What can hang from each mark:
K860: K15 K641
K15: K787
K641: K787 K860
K569: K787
K559: K15
K787: K15 K480 K569 K641 K860

Each row was made from one small tree. Brackets hold a mark, then the marks that hang from it, in the order of their numbers. Every link used is in the known rows. Write each row's tree.
Known rows:
[K641 [K787 K480 K569] [K860 K15]]: [-1.52  0.93  1.82 -0.30  1.05 -0.08 -0.63 -0.19 -1.48  0.00 -0.33  0.86
  0.63  1.17 -0.30 -2.81 -0.70  0.71  1.12 -0.11 -0.65 -0.96 -0.59 -0.28]
[K787 K480 [K860 K15 K641]]: [-1.96  1.15 -1.29 -1.95 -0.42 -0.95  0.20  1.06 -0.95 -0.59 -1.16  0.44
  1.82  1.61  0.46 -1.75 -0.26  0.72 -0.64 -0.47 -0.94  0.23  0.61  1.20]
[K787 K569 [K641 K860]]: [-0.55 -0.43  3.82  0.07  0.20 -0.17  1.81  1.05  0.05 -0.70  0.05 -0.42
  1.53 -0.41  0.30 -0.86 -1.90 -1.87  3.02 -0.34 -0.58  0.19  0.26  0.24]
[K15 K787]: [-0.06 -3.16  0.48  2.12  1.08  0.93  2.15  4.30  0.38 -1.04 -0.83  1.14
  4.02  3.09 -0.01 -1.32  0.05  0.88 -4.86  0.47 -0.76 -1.40  0.34  1.06]
[K559 [K15 K787]]: [ 0.36 -2.71  0.37  2.55  1.09  1.03  1.44  4.52  0.09 -0.93 -1.13  1.11
  4.01  3.31 -0.25 -3.10 -2.38  0.89 -5.10  1.12 -0.76 -1.38  3.07  1.26]
[K641 K787]: [-0.23 -2.85  3.25 -0.13  3.08  0.89  1.95  1.83 -0.85 -0.13 -0.54  1.67
  1.67  3.13 -0.04 -1.57  0.46  1.35 -3.74  0.05 -1.56 -0.26  0.63  1.12]
[K787 K15 K569 K641 K860]: [-1.78 -1.89  2.09  0.61  2.77 -0.70  2.53  0.16  0.94 -0.50 -0.23 -0.19
  1.36 -0.54  1.08  0.90 -0.95 -0.75  4.05 -2.11 -0.98 -1.24  0.39 -0.90]
[K860 K15 K641]: [-2.91  0.52  0.39 -0.47 -1.45 -0.28  0.76  1.97 -1.56 -0.23 -2.48  1.89
  2.19  2.91  0.28 -1.32  0.52  0.01 -3.19  0.21 -1.38  0.26  1.26  1.08]
[K641 [K787 K15 K480 K569 K860]]: [-0.60 -1.89  1.89 -0.24  5.08 -0.44  0.92 -0.68  0.05  0.20  1.16  0.75
  0.72  0.72  0.60 -0.78 -0.03  2.21  1.90 -1.67 -1.22 -1.06 -0.64 -1.26]
[K569 [K787 K15]]: [-0.91 -1.83  0.46  0.96  2.50 -1.93  2.25  0.50  1.37  1.44 -1.79  2.85
  1.34  3.30  0.23  0.15  0.41  1.54 -2.99 -0.58 -1.75  0.21  0.86 -0.32]
[K860 [K641 [K787 K15 K569]]]: [-1.71 -0.59  4.65 -1.80  3.41 -0.41  0.89 -0.08 -1.50  0.99  0.43  2.00
  1.22  1.61  0.39 -0.36  0.66  0.58  0.79 -1.17 -2.39  1.34 -0.30 -1.15]
[K15 [K787 K480 K569 [K860 K641]]]: [ 0.48 -0.67  1.81 -1.19  1.98 -0.25  0.27  2.43  0.76 -1.16  1.96 -0.66
  3.30 -0.18  0.70 -1.98 -1.85  0.59  1.60 -0.33 -0.97  0.56 -1.15 -0.30]
[K641 K787 K860]: [-0.14 -0.81  3.66 -1.63  1.26  0.53  1.36  1.28 -1.32  0.18 -0.25  1.86
  1.15  3.29 -0.53 -1.95 -0.39 -0.58 -1.18 -0.54 -1.42  0.69 -0.04  1.85]
[K15 [K787 K480 K641 K860]]: [ 0.77 -2.43 -0.47 -0.95  2.65 -0.01  1.97  2.76  1.60 -2.08  1.07 -2.34
  3.31 -0.35  0.53 -1.96 -1.01  0.31  0.06 -0.58 -0.32 -1.47 -0.80  1.32]
[K15 [K787 K569]]: [-0.24 -3.18  2.21  3.32  1.62  0.84  1.67  3.64  0.61 -0.97 -0.26  1.04
  3.82  1.57  0.26 -1.17 -0.82  0.82 -2.12  0.63 -0.63 -1.47 -0.07 -0.55]
[K787 K15 K480 K569 K641]: [-1.03 -2.04  0.10  1.33  2.85 -0.85  1.46  0.27  0.14 -0.74  0.37 -1.05
  1.33 -1.34  1.10 -0.28  0.60  2.05  0.33 -0.71 -0.28 -1.57  0.39 -2.01]
[K559 [K15 [K787 K569]]]: [ 0.19 -2.76  2.18  3.66  1.57  0.96  0.89  3.97  0.44 -0.86 -0.28  0.71
  3.74  1.87  0.11 -2.98 -3.36  0.83 -2.20  1.24 -0.66 -1.51  2.61 -0.29]
[K860 K15]: [-2.51 -1.35 -0.89  2.72 -0.78  0.36  1.61  2.15 -0.83 -0.54 -3.26  2.16
  2.30  3.30  0.19 -1.00  0.59  0.94 -4.53  0.45 -0.77 -2.06  1.68  0.85]
[K569 K787]: [ 0.24 -2.11  1.95  0.65  2.01 -1.21  1.99  1.43  1.39  1.02 -1.34  2.10
  1.66  2.98 -0.11 -1.05 -0.65  1.43 -3.40  0.58 -1.53  0.45  0.92  0.58]

Write each row's tree:
[-2.12 -1.01  1.70 -0.72  2.01  0.47  1.58  0.79 -0.63 -0.15 -1.91  1.83
  1.30  3.21  0.01 -1.38 -0.28 -0.14 -0.32 -1.06 -1.62 -1.20  0.23  1.61]  [K641 [K787 [K860 K15]]]
[-0.88 -0.35  2.89 -2.26  4.13 -0.75  0.06 -0.47 -1.44  0.50  1.43  0.68
  0.95  0.44  0.44 -1.28  1.05  2.45  0.09 -0.81 -1.74  1.08 -0.53 -1.71]  [K860 [K641 [K787 K15 K480 K569]]]
[-1.39  0.59 -1.04  2.09 -1.03 -0.05 -0.31  2.21 -0.20 -1.03 -0.72  0.36
  3.10  0.98 -0.06 -2.56 -1.19  0.24 -0.10  0.42  0.11 -1.91 -0.76 -0.38]  [K641 [K860 [K15 [K787 K480 K569]]]]
[-2.09  0.65  1.79 -1.03 -0.28  0.36  0.84  0.80 -1.75  0.10 -2.18  2.29
  1.07  3.68 -0.52 -2.19 -0.08 -0.87 -1.04 -0.67 -1.34 -0.53  0.09  1.81]  [K641 K787 [K860 K15]]
[-0.91 -2.01 -1.71  0.19  2.27 -0.71  2.03  0.77 -0.03 -0.94 -0.47 -0.88
  1.49  0.17  0.80 -0.63  1.52  1.94 -2.50 -0.93 -0.44 -1.53  0.76 -0.41]  [K787 K15 K480 K641]
[-1.19  0.71 -2.75  0.91 -1.64 -0.05  0.08  2.89 -0.39 -1.34 -1.50  0.60
  3.27  2.53 -0.33 -2.81 -0.27  0.30 -2.86  0.15 -0.13 -1.76 -0.43  1.17]  [K641 [K860 [K15 [K787 K480]]]]
[-0.73 -2.30  1.51  0.93  4.73 -0.18  0.72 -0.14 -0.75  0.31  0.76  1.02
  0.90  1.00  0.45 -1.14  1.19  3.27 -1.20 -0.65 -1.13 -1.09 -0.29 -1.98]  [K641 [K787 K15 K480 K569]]
[ 0.17 -1.95  1.77  0.10  2.82 -0.45  1.52  0.74  1.13 -1.20  1.17 -1.85
  1.44 -1.93  1.01 -1.17 -1.68  0.77  3.08 -0.47 -0.37 -0.92  0.27 -0.46]  [K787 K480 K569 K641 K860]
[-1.73  0.07  1.22 -1.78  1.29 -1.89  2.05 -0.11  2.19  0.26 -2.03  0.27
  0.99  0.93  0.38 -0.88 -1.50 -1.27  2.47 -0.93 -1.55 -0.52  0.35  1.42]  [K569 [K787 K641 [K860 K15]]]
[ 1.25 -2.48 -1.47  2.17  1.63  0.65  0.52  4.14  0.40 -1.42 -0.16 -0.05
  3.69  2.35 -0.11 -4.22 -2.04  2.60 -5.76  1.53 -0.19 -1.58  2.76  0.72]  [K559 [K15 [K787 K480]]]
[-0.94  0.05  0.77 -1.05  2.15 -1.52  0.56  0.08 -0.31 -0.08  0.93  0.58
  1.51  0.08  0.99 -0.36 -0.63  1.19  2.02 -1.44 -1.17  0.63  0.01 -1.38]  [K787 K15 K480 K569 [K860 K641]]
[-1.90  1.24  0.30  0.23 -0.77 -0.80  0.16  0.10 -0.44 -1.02 -0.74 -1.11
  1.13 -1.10  0.29 -2.03 -1.04 -0.43  2.66 -0.12  0.00 -1.25  0.07 -0.33]  [K787 K480 K569 [K641 [K860 K15]]]
[-0.89 -2.24 -0.70  3.31  2.47 -0.71  0.97  0.77 -0.27 -0.14 -0.19  1.10
  1.70  0.69  0.96 -0.27  0.86  3.11 -2.26 -0.13 -0.51 -1.63  0.77 -2.30]  [K787 K15 K480 K569]
[ 0.43 -2.08  1.41 -0.42  1.90  0.41  2.05  3.49  1.47 -1.64  0.01 -1.29
  3.44  1.02  0.18 -2.95 -3.73 -1.35  0.60 -0.39 -0.72 -1.09  2.30  2.03]  [K559 [K15 [K787 K641 K860]]]
[-0.96  1.94 -0.44 -2.46 -0.23 -2.48  0.44 -0.62  1.16  0.32 -1.28 -0.64
  0.68  0.35 -0.17 -2.46 -0.92 -0.37  1.04 -0.04 -0.76  0.14 -0.10  1.05]  [K569 [K787 K480 [K641 [K860 K15]]]]
[-0.81 -1.53 -1.35 -0.85  2.71 -1.03  2.13  0.13  0.70 -1.00  0.03 -1.12
  1.39 -0.17  1.21 -0.29  0.21  0.89  0.57 -1.78 -0.58 -1.29  0.33  0.25]  [K787 K15 K480 K641 K860]
[-0.97 -0.17 -1.38 -0.37  1.51 -2.14  0.77  0.19  1.73  0.53 -1.69  1.19
  1.07  1.93  0.16 -1.88 -0.96  1.71 -0.60 -0.06 -1.01 -0.81  0.50  0.67]  [K569 [K787 K480 [K860 K15]]]
[-1.78  1.14 -1.44 -0.96 -1.38 -0.67  0.67  0.68 -0.67 -1.22 -1.58 -1.01
  1.27  0.30  0.23 -2.33 -0.13 -0.49 -0.23 -0.24 -0.13 -1.15  0.45  1.24]  [K787 K480 [K641 [K860 K15]]]
[-0.81 -1.91 -0.48  2.20  2.84 -0.95  1.18  0.17  0.44 -0.20  0.12  0.78
  1.54  0.38  1.03  0.08 -0.44  2.11  0.84 -1.17 -0.42 -1.42  0.36 -1.70]  [K787 K15 K480 K569 K860]
[ 0.03 -0.86  1.65 -0.96 -0.19  0.32  2.13  3.14  0.60 -1.50 -0.17 -0.89
  3.40  1.16 -0.22 -1.75 -1.11 -2.33  0.03 -0.50 -0.54 -0.24 -0.63  1.98]  [K15 [K787 [K641 K860]]]
[-1.93 -0.47  0.04  0.51  1.42 -0.60  0.86  0.21  0.60 -1.28 -0.54 -1.48
  1.24 -1.65  1.05 -1.39 -1.19  0.44  3.42 -0.55 -0.13 -2.12  0.36 -0.61]  [K787 K480 K569 K641 [K860 K15]]
[-0.54 -0.23  1.99 -0.45  2.99 -0.52  0.22 -0.71 -1.19  0.49  0.95  1.07
  0.59  1.18  0.00 -1.28  0.16  1.32  1.22 -1.27 -1.09 -0.25 -0.77 -1.12]  [K641 [K787 K15 K480 K569] K860]
[-1.82  0.78  2.59 -2.05  2.00 -0.35 -0.73 -0.08 -1.69  0.11  0.18  0.56
  1.11  0.63  0.11 -2.79  0.40  1.84  0.01  0.25 -1.54  0.34 -0.30 -0.61]  [K860 K15 [K641 [K787 K480 K569]]]
[-0.18 -1.25 -0.51 -1.29  3.55 -2.55  1.77 -0.51  1.92  0.58 -0.20 -0.43
  0.85  0.28  0.52 -0.64  0.68  2.18 -1.29 -0.69 -1.18 -0.18  0.12 -0.60]  [K569 [K787 K15 K480 K641]]
[-0.82  0.59  1.70 -2.21  1.35 -2.58  2.20 -0.52  1.50  1.21 -0.95  0.79
  0.79  1.41 -0.07 -0.09 -0.72 -1.61  1.80 -1.64 -1.59  1.16 -0.03  0.71]  [K569 [K787 K15 [K641 K860]]]
[-0.15 -0.96  2.11 -2.16  0.89  0.20  1.81  3.52  0.59 -0.85  0.31  0.76
  3.84  2.46  0.17 -1.36 -1.33 -1.12 -0.52 -0.90 -1.59  0.99 -0.50  1.99]  [K15 [K787 [K860 K641]]]
[-1.98  1.21  0.49 -0.91  0.15 -0.89 -0.36  0.52 -0.54 -0.41 -0.37  0.31
  1.63  0.05  0.74 -1.57 -1.14  0.77  2.21 -0.32 -0.96 -0.01  0.35 -0.52]  [K787 K480 K569 [K860 K15 K641]]
[-1.64 -1.95  1.36  2.50  2.33 -0.56  2.11  0.78  0.47  0.07 -0.74  1.97
  1.74  1.42  0.93  1.07 -0.74  0.42  1.47 -1.55 -1.07 -1.11  0.71 -1.12]  [K787 K15 K569 K860]
[ 0.66 -2.75 -0.63  0.07  2.11  0.24  1.64  3.18  0.97 -2.01  0.55 -2.07
  3.54 -0.09  0.40 -2.43  0.29  1.48 -2.99  0.37 -0.16 -1.65 -0.34  0.80]  [K15 [K787 K480 K641]]
[-2.91  1.00  2.25 -0.48 -0.41 -0.60  0.66  0.89 -0.63 -0.03 -1.29  1.50
  1.94  1.17  0.65 -0.67 -1.63 -1.02  2.67 -0.67 -1.46  0.29  0.61  0.09]  [K787 K569 [K860 K15 K641]]
[-1.51 -0.71  3.01 -2.94  2.87 -0.23  1.49  0.57 -1.72  0.77 -0.34  2.15
  1.39  2.95  0.25 -0.74  1.51  0.66 -2.08 -1.30 -2.34  1.38  0.05  0.57]  [K860 [K641 [K787 K15]]]
